Known rows, with every step that occurs
Q -> C -> M: [  4   1   5  -8  11   4 -13  11  -6  -6  -1  -6   9  14  -9  -1  -1 -29
  -1  -8   3   4   1 -10  -2  -7  -7  -9]
Y -> D -> C -> M: [  7  -2  28   5  -7   1   0   0   4  16  -1   7   2  -7   2  -3  -3 -25
   1   5   7  -8   9   1  -6   7  13 -14]
Q -> C -> M -> Y -> T -> P: [ 10   3 -13  -4   1  -8  -5  -4  -8 -26  11 -17   8  23 -25   6   6 -17
  -8  -5 -10   6   3   0  11 -18  -3  -6]
Y -> D -> K: [  2  -1   0   6  -1  -3   7 -15  14  22 -13  -1  -1 -11   6   2   1  -9
   1  -3   7  -9   1   5 -11  13   9   3]
D -> Y -> T: [  1  -5 -10   9   7   2   9  15  -8  10 -11   8  -9  -2   8  14   6 -11
  -3  14   3   6 -10   2 -12  13   2   7]
D -> C -> Q: [  7  -9  13   0  -4 -12  -6  -1  -7   1  -4   9  -3 -18   8   5 -14   5
   7  22  13   3  15  -3 -10  11   0 -11]
T -> P: [  8   3   0  -7   8 -17   6  -3   3 -16 -25   0  -2  10 -12  13   3  -2
   5  14   7 -11   4  10  -3   4 -16  -2]
Q -> C -> D: [ -6   4   2  -7   9  -9 -11  -2  13  -6   1   3   4  -2  -2   2   0  -6
   7  10   6   0 -10  -9   3   2   0  -9]
K -> E -> P: [  0   5  -6 -13   3  18   3  -6   0 -17 -18 -13   7 -11  -5  10   4   0
  10 -12 -14 -11  -6   1  -7 -14  -8  -3]
Y -> M -> C -> D: [-13   6  -3  -4   9 -17   3  -4   9  -5  17  -7  14  15  11 -14   3  28
   9   0  10 -11 -11   1   1  20   5  -7]
P -> T: [  9  12  -2   0  10  -8   6   0  13  12 -29  -2 -11  11  15  19  -5  -2
  22   7   8  17   4   8  -7 -17  -2  -7]
E -> K -> D: [-14  13  -2   6  -3  12   6   8  15  -8 -13   9  -6  39 -16   3   7   5
   6   2  -3  -2  -2  -1  -5 -10 -22   9]
K -> D -> Y -> M: [-17   2  -9   5   7  12  11  29 -15   9  -2  17 -27   8  15  -3   6  24
  -9   7   1  -2  -4   2  -1   4 -12  22]
Q -> C -> M -> Y: [  7  -3   4  -2  10  -1 -23 -11  -9 -11  10 -15  12  20 -19  -7  -7 -13
  -5 -18  -4   9   4  -8  20 -19  -5 -10]
M -> Y -> T: [  4  -3 -16   7   9 -10   0 -21   0  -6  -1  -7  -6  11 -11   9   1   2
  12  -1   0   9  -4  -1   4  -6  -4  -7]
M -> Y -> D -> C -> Q: [ 10  -8  15  10  -7 -18  -5 -33   9   9  14  -1   3 -10   5  -8 -15  14
 -12  15   8   8  14   0  15   4  14 -19]
Y -> D -> K -> E -> P: [  2   5  -8  -6 -12  20  12 -15  10   4 -13 -12   8 -28   4   1   4  -5
  -4 -17 -21 -14  -6   7 -12  -3  13   7]
D -> K: [  5  -6  -4   0   1   1  -2  -2  -2   8 -18   2  -5 -15  -1   6  -3  -8
  11  -6   6  -4   4   1 -13  10  -6   8]
C -> D -> Y -> M: [-12  -5   3   8   5  -4   3  20  -3   7   3  13 -11 -19  20  -9  -2  15
  -7  18   6  -4 -10   0  -8  20   2   5]
D -> C -> M -> Y -> T: [ 12  -8   9   5 -11   1  -6  -5 -12  -3  14  -1  -3  -3 -11   1  -4 -19
   5  -5  -4   8  11  -2   4  -7   6 -13]
E -> K -> D -> Y -> T -> P: [ -7  11 -13   8 -12   7  21  28   2 -11 -12  16  -9  34 -11  10  18   2
 -17  20 -13   1  -6  10  -8  -3 -13  25]
Y -> M -> C: [ -4   9  -7  -5  18  -9   7   6  -1  -4   7 -15   8  30   5 -10   8  29
   7  -4   9  -9 -10   3   2  19  -5  -2]
Q -> C -> M -> Y -> T: [  4   0 -10   1   4   1 -12  -8  -8 -12  17 -17   9  19 -15   1   0 -20
   0 -15  -7  16  -1  -9   8 -16   1 -10]
C -> M -> Y: [  6  -8   9   1   5  -6 -13 -22  -3  -9   0 -13  11  12 -15  -5  -9 -12
   0 -15   4   3   7  -3  11 -18  -6 -14]
Y -> M: [ -4   0  -4   4  15  -4   5  12  -6  -3  -9  -2 -17   6   5  -2   3  17
  14   5   8  -7  -1   2 -11  16 -17  -2]
D -> C: [  8  -2  16   2   0   0  -5   8  -4   5 -12  11 -14  -9  -3   7  -1  -4
  14  12   8  -5   5   2  -2  12  -5  -7]
D -> Y -> M: [ -2  -6  -1   8  13   2   8  30 -15   9  -6   8 -19  -2  15  -3   3  15
  -9  12   6  -3  -5   2  -9  18  -9   9]
D -> K -> E -> P -> T: [  8  14 -16 -12 -11  22   7  -1   5   3 -23 -19  -2 -27  16  17  -3  -2
  14 -19 -22  11   1  10 -13 -27  13   7]
Y -> M -> C -> D -> K -> E: [ -8  -5 -15 -12 -10   2   8  -5   6   3  23  -9  10 -29  14 -13   7  30
   5 -22  -9 -11  -5  -1   0  13   3  11]
Q -> C -> M -> Y -> D: [  4   1   8   5   7  -4 -13 -22  11   2  16 -15  14  22 -13 -10  -3 -14
 -16 -16  -4   7  -2  -7  19 -15   9 -15]
K -> E: [ -1 -10  -5  -6  10   7   0  -8   5  -3 -14  -1  -5 -12  -5  12   3   3
  10  -9  -6  -4   0  -4  -1  -9 -18  -3]
Q -> C -> M -> Y -> D -> K: [  9  -1   2   2  -4   4 -14 -19   3  12  16 -16  12   1 -11 -11  -6 -19
 -18 -26  -6   4   3  -6  14 -10  16   2]
E -> K -> D -> C -> M: [ -7   4  20   5 -23  20  -1  24   0  -2   2  17  -1  25 -15  -8   3 -14
   4   3  -5   0  11  -2  -7 -10  -7   0]

Rows
[-12  -1   0   1   7   0  -4  30  -7   4  12   9  -9 -10  15 -11   3  14
 -13  15   2   1 -14  -7   2  15   3   8]	Q -> C -> D -> Y -> M
[ -6   0  17  -3 -13  12  -3  12 -10   3   2  19 -10   2  -1   1  -2 -19
   9  -1   3  -2  14  -5  -2 -10  -1   0]	K -> D -> C -> M
[  7  -2 -12   1   5  -9  14  19  -9  -4 -16   9  -7   2  -1  21  11  -8
 -13  22   1  -2  -4  10  -9  12  -3  13]	D -> Y -> T -> P
[ -1   1  -7   2  18  -2  12  23 -14   8  10  -7   4  21  15 -11   7  29
 -12   2   5  -7 -12   6   7  26   1   7]	D -> Y -> M -> C
[  3 -14 -10  -6  -4  13   2  -6  -1   8 -11  -2  -7 -33  -1  11  -1  -3
   9 -19 -10  -5   6  -2  -6  -1 -11  11]	D -> K -> E
[ 13 -10  23   3  -8  -1 -15  -9 -12  -3   7  -1   1  -3 -13  -8 -10 -11
   3  -6   2   2  13  -2  14  -9   1 -14]	D -> C -> M -> Y
[ -3   1 -11  -3  17 -22   5  -4  -2  -4  15 -19  17  21  16 -13  -4  39
   0   6  17  -1   1   2  -4  22  -2  -9]	Y -> M -> C -> Q
[ -5  -4   5  -3   7   0 -11  16  -1   4   5  11   1 -11   7   2  -3 -10
 -13  13   3   4 -12  -9   8   4   9   2]	Q -> C -> D -> Y
[ -3  -5   2  -3 -10  -7  -5  -9  10   4  -6  10   2 -31   6   2  -7  -7
  11   1   9  -3   1  -2 -14   9   4   2]	C -> D -> K
[  2  -1  15   1 -15   8 -11  -9 -10  -1  13  10 -11   7 -12  -8  -6  -5
   1 -13  -4   5  16  -4  20 -24  -2  -2]	K -> D -> C -> M -> Y
[  7  -7  -2   8  -3  -9   0 -34  11  15  -1  -8  -2  -7  -3  -3  -5   5
  -6 -13  -1  -3   1   4  11   2  11   3]	M -> Y -> D -> K
[  3   2 -14 -10 -10  22   4  -3  -4  -7 -17 -14   7 -31  -2   7   1  -5
   6 -22 -20  -9  -3   4 -13  -8  -2  10]	D -> K -> E -> P
[ -6   5   9   8 -21   5   0  10   5  -3   4  16  -2  15  -3  -4  -5  15
   2  24   5   7  13  -2  -7  -3 -10   2]	E -> K -> D -> C -> Q
[ -7   5   4  -9   8 -21  -4 -21  20  -5   9  -4  26  13   2  -6   1   8
   8   2  13  -5 -12  -1  10  10   8 -10]	M -> C -> D
[  6  17 -13  -7 -12  19  18 -12  21  16 -21 -18   2 -25  22  14  -1  -1
   7 -14 -24   8  -3  14 -13 -24  24   3]	Y -> D -> K -> E -> P -> T
[ -1   4  19   9 -24  15  -7   2  -3 -11  15   9   0  27 -25 -14  -3  -2
  -3 -10 -11   6  13  -4  16 -23  -9   0]	E -> K -> D -> C -> M -> Y
[ -6  -2  -9   2   5   1  -3  17   1   3  10  11  -1 -10  10   8   5 -13
  -7  18   0  12 -16  -8  -3   8  12   6]	Q -> C -> D -> Y -> T
[  4  -3  16   7   4  -9  -7 -32  13   1   8 -11  13  14  -8  -7  -8 -12
 -11 -12   5  -1   3   0  14 -13   6 -18]	C -> M -> Y -> D
[-17  10 -14   0  11   6  13  22 -12   9  14   3  -6  33  16 -14  13  34
 -14  -3   0  -4 -12   2  13  12  -2  23]	K -> D -> Y -> M -> C
[ -2  -1  -8 -13 -18  15   0 -11   7 -13  -2  -6  13 -49   3   2  -2  -4
   8 -14 -16 -10  -4  -2 -14  -7  10   6]	C -> D -> K -> E -> P
[ -5   0   8  -1  -8  -2  -2  -3  -6   3   2  21 -11  -9  10   3  -8   9
   4  18  11   6  17  -4  -3  -1  -2   2]	K -> D -> C -> Q
[ -9   3  -8  -6  -3 -11   5  -1   4   0  19  -9  13  -9  13 -18   3  26
   7  -6   8 -10  -7   1  -5  26  10   6]	Y -> M -> C -> D -> K
[  0   4 -12  -3  -1 -12   2  21   1 -13   5  10   0  -9   0  13  11  -9
 -17  27  -3   3 -12   2   1   9   7  10]	Q -> C -> D -> Y -> T -> P
[ 19  -4   6  -1 -17 -11   0  -3 -12 -20   7   0   0  -3 -20   7   2 -11
  -2   7  -5   1  15   7   5  -7   2 -10]	D -> C -> M -> Y -> T -> P
[ -5  -7   9   4   3  -7  -2   5   4   7  -7  16   1 -20  12   2  -5  -4
  -9  17   9   0  -9  -1   1   9   7  -1]	C -> D -> Y
[  3  -6  -6   2   2  -5  -4 -17  -5 -10   6 -13   6  12 -13   3  -3 -16
   4 -14  -1   9   4  -1   0 -14  -1 -13]	C -> M -> Y -> T
[-13   0  -4   2   9   8   5  12  -7  12 -10  22 -16  10   9   5   3   1
 -10   7   4   4  -4  -3   7  -5  -9  17]	K -> D -> Y
